Each row comes from the steps of one walk. Every step used is in the known rows, and no mark comes twice. Write the walk behind each row, first mark first.
In the rows, zero is written as 128.
Known rows:
gedot -> sapebup -> dafe -> vani: [127 108 100 136  99 107 154 126 135 113 166 111 115 148  93 131 140 139
 158 151 126 104 123 113 136 125 136  77 113 121 130 166 114 114 134 149]
vani -> segit -> sapebup -> dafe -> vuga: [112 139 122 102  91 106 133 196 123 101 184 149 143 137 116 125 130 159
 129 142 142  43 119 138 155 134 124 156  97  89 112 153 126 108 161 122]
barot -> vani -> segit -> bepu -> nuviva: [162 136 152 101  89 129 131 147 107 147 169 139 142 123  98 108 127  86
 162 126 104  74  68 102 111 155 123 178 111 148 127 194 134 116 177 114]
fanab -> fugi: [113 151 123 118 130 152 125 144 136 120 137 156 102 110 116 138 159 128
 113 123 137 139 129 104 122  85 102 151 115 113 106 132 160 109 133 139]
rafi -> vani -> segit: [152 163 141 100  95 126 109 140 130 106 129 122 117 139 103 118 158 107
 141 152 109  85 104 136 108 117 122 167 123 131 122 157  70 144 138 131]
suden -> bepu -> barot -> vani -> segit -> sapebup -> liluf: [121 131 147  99  70 169 165 123 107 120 163 151 167 147 125 113 129 170
 103 168 136  56 102  46  80 136  76 118 129 147 145 202  80 119 173 109]
suden -> bepu: [107 156 150 110  99 137 144  93 102 108 133 133 143 119 132 102 133 138
 101 122 133 133 102  94  88 135 124 115 150 145 129 149 101 128 136 112]
segit -> vani -> rafi: [140 118 136 140  75 129 128 135 144 106 117 117 106 175 102 104 144  89
 160 130  96  98 142 110 129 132 120 141 115 122 113 190 131 117 133 105]
bepu -> barot -> vani -> rafi: [157 111 135 133  86 166 148 112 136 122 119 123 137 193 138 122 155 122
 137 159  85  77 118  72 123 154  88 163  95 139 143 223 120 127 161 133]
segit -> bepu: [120 122 135 129  88 102 111 132 102 135 127 137 128 122 108  99 135 106
 144 116 112  95 104 136 124 132 122 134 130 148 114 137 138 105 158 100]
rafi -> vani -> barot -> bepu -> segit -> sapebup -> dafe -> vuga: [124 167 178 109  67 123 105 155 128  77 169 166 130 200 111 108 155 129
 102 200  98  13 123 117 139 104 101 157  84 106 122 197 111 103 202 141]
nuviva -> bepu: [ 95 112 126 147 113 133 136 122 132 132  94 158 136  95 136 116 147 116
 131 107 129 127 129 134 111 117 134 153 139 142 132 120 129 106 137 143]
vuga -> dafe: [117 137 130 143 151 128 132 135 121 123 127 172 112 141  98 109 105 140
 146 115 148 124 106 133 124 170 116 134  99 132 111 119 101  93 110 148]
segit -> bepu -> nuviva: [135 142 141 112 106 117 122 132 117 158 141 139 135 111  95 120 133  92
 167 111 113 101  87 124 111 139 136 138 117 129 117 154 176 124 157 116]
suden -> fugi: [114 139 152 117 105 171 108 120 124 123 132 138 112 117 109 122 140 135
 137 128 103 129 131 134 104 109  97 124 128 116 123 123 139 113 128 144]
gedot -> sapebup -> dafe -> vani -> segit -> bepu: [120 113 109 125  55  81 143 145 115 109 180 122 132 128  81  95 150 122
 182 145 115  60  95 116 138 138 133 117 108 128 110 185  92  92 166 139]
suden -> bepu -> barot -> vani: [137 142 158 116  71 173 159  83 103 114 144 136 154 164 134 108 133 145
  97 153 112 108  85  44  85 158  83 111 136 157 158 202 101 132 168 129]
gedot -> sapebup -> dafe -> vani -> segit: [127 116 104 124  83 101 156 140 135 105 182 117 130 132  97 117 145 137
 170 153 125  84 113 111 142 136 137 112 108 114 121 178  86 108 145 161]
segit -> vani -> barot: [138 136 160 130  58 144 120 153 135 100 168 133 122 183 110 101 105  91
 136 150 105 106 135  89 158 119  95 121 113 106 117 157 126 105 147 151]
sapebup -> dafe -> bepu: [ 96 143 136 143  99 125 148 121 113 117 119 127 146 126 109 133 132 124
 134 158 118  76 125 111 128 129 148 127 131 150 113 175 131  78 146 132]
vuga -> dafe -> sapebup: [109 123 102 169 151 138 148 140 113 126 138 193  82 137 109 120 109 174
 121 126 158  96 100 111 126 171 105 115 102 121 103 129 124 110 104 141]
sapebup -> dafe -> bepu -> barot -> vani -> segit: [125 137 145 139  59 152 162 128 111 115 146 136 173 154 115 125 138 127
 143 188 101  34  99  63 132 159 113 162 108 156 129 238 104  75 184 159]
nuviva -> bepu -> barot -> vani -> segit -> sapebup: [123  93 119 150  63 148 140 149 132 132 133 180 147 132 131 100 156 136
 136 146 135  61 109  87 106 128  80 176 110 132 141 177 115 111 173 147]
gedot -> sapebup: [132  97  91 146 113 115 132 120 149 134 160 127 112 135 121 125 131 145
 151 137 152 128 126 111 135 128 123 115 121 115 126 117 112 150 138 149]
vuga -> dafe -> sapebup -> barot -> vani -> rafi: [121 105 119 168 129 171 159 131 100 106 149 203  86 177 129 110 114 144
 133 131 103  49 106  92 127 154 108 131  80 124  90 182  87  86 131 111]
suden -> fugi -> fanab: [137 101 166 117 107 184 124 137 133 113 113 161 143 121  93 140 125 135
 144 136 104 104 108 130 110 119 102 104 135 126 139 145 145 122 119 151]
sapebup -> barot -> vani: [150 106 151 132 113 171 135 125  99 117 168 146 137 162 145 130 106 108
 127 141  85  97 126 104 134 105 122 104 114 132 130 152  93 105 164 110]
fugi -> fanab: [153  86 144 128 130 144 149 146 138 116 108 154 163 130 110 149 111 128
 134 139 129 101 104 124 138 140 133 105 137 140 143 149 133 139 118 134]
rafi -> vani -> segit -> bepu -> barot: [154 155 148 106  42 120 102 139 118 116 131 135 133 152  93  98 172 100
 159 161  87  40  78 114 110 137  93 173 107 138 120 189  77 130 177 135]
nuviva -> bepu -> barot -> vani: [127 100 133 154  86 168 149 113 131 138 106 160 148 143 138 121 149 120
 127 140 110 100 113  82 105 140  93 149 122 153 161 175 129 109 170 160]
dafe -> vuga: [125 134 135 109  99 129 142 141 128 121 155 130 135 156 149 147 121 139
 103 121 105 100 115 142 163 140 112 131 124 108 139 132 171 139 169 130]
nuviva -> bepu -> dafe -> vani: [105 133 122 137  88 116 165 123 103 124 118 176 155 138 104 122 163 134
 167 119 114  94 101 135 103 127 101 122 119 139 135 162 127  87 151 128]
rafi -> vani -> barot -> bepu: [142 160 172 114  69 137  98 116 135  85 132 127 110 180 124  91 160  87
  89 180  78  81 123  99 120 102 114 160 118 123 113 163  96 124 164 153]
segit -> sapebup: [124 108 104 139 115 113 113 158 127 129 143 149 104 134 115 116 131 153
 119 137 163 101 136 137 120  99 112 113 121 108 115 115 149 137 116  94]

Which walk is each row?
[150 110 123 122  95 125 125 166 116 124 171 148 116 142 116 105 125 136
 124 145 147  75 107 112 120 121 102 157 117 131 126 162 110 128 147  98]
barot -> vani -> segit -> sapebup
[140  97 144 146 124 145 124 151 101 133 185 198 143 151 133 120 113 151
 160 157 141  57 132 123 121  94 102 117  88 126 131 175  90 103 173  94]
bepu -> segit -> sapebup -> barot -> vani
[145 185 147  83  45  99 117 162  95 105 160 152 145 179  80 118 162 120
 166 144  87  15  57 148 129 147  89 176 101 127 117 176  94 124 204 102]
rafi -> vani -> segit -> bepu -> dafe -> vuga
[136 163 132  93  78 113 112 185 128  90 161 137 112 168  89 132 154 138
 124 163 118  30 104 151 128 111 117 150 104 101 120 162 107 134 155 111]
rafi -> vani -> segit -> sapebup -> dafe -> vuga
[114  95 124 174 103 151 143 115 104 111 163 177 109 131 171 113 141 147
  82 158  94  62 132  83 137 110 127 101 125 103  97 153 122 116 172 125]
dafe -> sapebup -> barot -> bepu
[148  82 122 137  54 127 129 136 105 121 209 154 136 145 124  94 120 108
 174 140 102  53  95  93 145 118 117 133 104 127 106 159  56 107 203 124]
gedot -> sapebup -> barot -> vani -> segit -> bepu
[147 108 142 131  51 135 129 118 110 129 117 131 136 180 115  93 159 101
 153 143  75  46  95  84 119 154  86 167 102 157 128 222 133 106 186 103]
segit -> bepu -> barot -> vani -> rafi
[153 125 141 113 107 138 137 142 116 122 156 132 136 137 126 115 123 116
 131 138 117  98 100 106 127 146 113 168 122 147 136 173  94 120 155 124]
barot -> vani -> segit
[140 164 185 118  84 135 102 115 131  95 140 155 131 172 125  92 161 100
 119 189  89  66 121 104 117 109 108 176 103 133 122 191  75 115 180 160]
rafi -> vani -> barot -> bepu -> segit
[125 105 126 142  53 110 139 135  97  87 166 181 129 191 125  84 176 134
 146 159  83  19 130 116 118  87 103 116  85  92  83 198 112  89 175  72]
segit -> sapebup -> barot -> bepu -> dafe -> vani -> rafi
[116 103 112 160 118 162 147 133 102 120 167 172 110 130 161 138 120 156
 109 143 108  73 130 100 142 104 122  89 119  98 104 138 120 125 143 118]
dafe -> sapebup -> barot
[144  89 126 143 101 151 119 155 102 119 177 165 112 165 130 119 113 134
 117 147 124  73 134 117 126  78 107  91 109 113 118 136 117 116 147  79]
segit -> sapebup -> barot -> vani
[129 121 136 170  77 160 161 108 109 133 126 182 128 176 108 109 115 139
 134 161 120  67  79  75 118 178  75 144  98 164 121 195 119  80 159 159]
vuga -> dafe -> bepu -> barot -> vani
[121 112 140 145  69 111 139 150  96  89 180 206 114 148 114  58 135 129
 137 144 104  45  96 124 126 129 106 130  83 105  79 170  74  64 155 135]
vuga -> dafe -> vani -> segit -> sapebup -> barot -> bepu
[119 119 128 155  50 147 154 100 123 138 120 143 155 147 143 123 145 132
 128 171 107  70 110  80 131 134  94 142 126 139 122 193 147 114 171 156]
dafe -> bepu -> barot
[106 127 117 151 139 128 165 119 110 129 147 177 140 147 118 148 148 185
 107 171 125  52 127  79 113 150 104 104 121 129 114 161 127 105 177 111]
barot -> bepu -> dafe -> sapebup -> liluf
[143 136 149 127 127 130 134 104 144 137 140 137 133 117 127 119 149 100
 117 142 109 121 113  95 105 143 150 145 122 116 125 159 169 135 163 151]
barot -> bepu -> nuviva
[ 98 123 167 126 113 129 128 143 133 118 167 182 162 142 144 103 128 146
 116 186 130  48 163  91 137  99 103 156  97 119 112 170 104  82 188 141]
vani -> barot -> bepu -> segit -> sapebup -> liluf
[ 98 144 143 131 109 144 160 133 113 108 171 179 154 169 135 129 134 166
  98 182 110  39 135  57 143 134  90 130 102 109 102 166 112  87 186 143]
vani -> barot -> bepu -> dafe -> sapebup -> liluf
[128  95 104 162  53 142 168 101 141 116 142 123 137 185 111 123 157 134
 163 184 107  40 116  54 131 147 112 146  98 145 122 238 109 103 179 150]
gedot -> sapebup -> dafe -> bepu -> barot -> vani -> rafi
[121 106 134 135  72 115 114 159 115  98 184 178 141 121 149  77 145 127
 124 153 119  45 130 113 133  98 126 159 107  90  84 148  77 102 179 119]
vani -> segit -> sapebup -> barot -> bepu
[112 118 111 128  92 103 138 157 121  95 129 128 105 160  94 111 164 137
 141 147 116  55 142 138 118  97 128 112 103 112 106 192 146  98 109  80]
segit -> sapebup -> dafe -> vani -> rafi
[112 150 141 106 123 129 147 154 123 105 152 122 148 157 122 159 118 142
 117 135 106  89 125 136 161 150 137 119 111 114 139 149 153 102 162 135]
sapebup -> dafe -> vuga
[120 136 139 112  71  95 116 154 103 124 148 141 149 101 116  84 139 105
 161 118 115  70  91 130 131 144 126 184 121 138 102 155  98 101 171 120]
vani -> segit -> bepu
[160 128 166 105  82 158 134 143  92 134 196 161 158 132 125 112 114  76
 173 130  73  57  82  99 127 124 131 152  97 127 112 188  97  98 195 114]
sapebup -> barot -> vani -> segit -> bepu -> nuviva
[136 138 139 132  80  99 152 108 100 106 148 152 144 170 109 102 167 135
 128 158  93  81  98 108 113 146 102 112 117 130 121 187 128  99 179 120]
barot -> bepu -> dafe -> vani
[143 168 160 101  83 149 103 132 133  97 133 124 111 180 113 118 142  97
 116 165  93  92 121 118 129  95 106 148 111 119 121 149  92 134 133 144]
rafi -> vani -> barot
[123 144 172 112 100 135 105 137 137 108 143 164 127 169 113 115 152 129
 113 203 113  34 150 107 108  78  96 146 102 130 119 175  85 108 177 124]
rafi -> vani -> barot -> bepu -> segit -> sapebup -> liluf
[117 117 143 141  76 106 151 117 135  96 192 147 147 157 115  94 149 133
 157 185 111  65 127  82 147 129 123 122  89 119 123 212  86  82 189 182]
gedot -> sapebup -> dafe -> vani -> barot -> bepu -> segit
[129 162 127 105 106 121 157 150 106 119 171 160 164 187 117 159 125 168
 146 130 121  75  94 134 155 164  90 127  97 104 135 143 144 123 183 120]
bepu -> dafe -> vuga
[120 123 128 169 143 162 154 123 112 125 171 219 101 134 128 114 115 143
 124 138 115  71  95  82 119 156 128 111  82  95  86 155 127  98 150 156]
vuga -> dafe -> sapebup -> barot -> bepu -> nuviva
[115  92 141 163  60 144 145 120  96 126 150 193 144 158 144 100 143 127
 167 172 110   4 127 109 118  86 105 167  98 148 101 237 109  85 188  76]
dafe -> bepu -> segit -> sapebup -> barot -> vani -> rafi
[ 89 125  95 165 116 132 164 135 107 132 123 204 135 123 117 136 154 173
 146 124 149  74 107 108 108 144 101 134 119 126 123 141 132 107 149 127]
nuviva -> bepu -> dafe -> sapebup
[135 140 175 137  86 139 125 149 129 117 176 169 153 165 113 103 108 112
 177 161 124  85 136  97 151 129  91 144  92 121 131 195  99  93 171 160]
bepu -> segit -> vani -> barot
[110 180 144 105 101 131 160 101  84 105 149 160 169 149 103 112 135 163
 140 129 146 106  83  87  83 159 102 110 128 141 127 158  83 116 153 104]
suden -> bepu -> dafe
[149 144 142 110  77 109 134 154  80 125 171 158 157 158  86 101 132 119
 174 135 115  48  66 106 120 168  92 172 104 158 123 188  87  92 194  94]
barot -> vani -> segit -> bepu -> dafe
[163 113 136 135  98 166 142 117 127 136 140 130 141 180 131 134 129 135
 122 162 106 101 108  72 124 153  81 124 109 142 160 187 128 132 162 148]
bepu -> barot -> vani
[111 130 130 168  81 147 156 110 116 132 118 185 137 158 113 106 122 143
 145 156 129  70  90  90 127 174  85 146  95 144 106 175 117  81 150 174]
vuga -> dafe -> bepu -> barot
[132 153 172 111  96 145 130 118 143 116 164 144 147 145 143 102 136  87
 111 156  95 104 119  72 136 129 131 171 102  97 109 166 149 116 171 181]
vani -> barot -> bepu -> nuviva
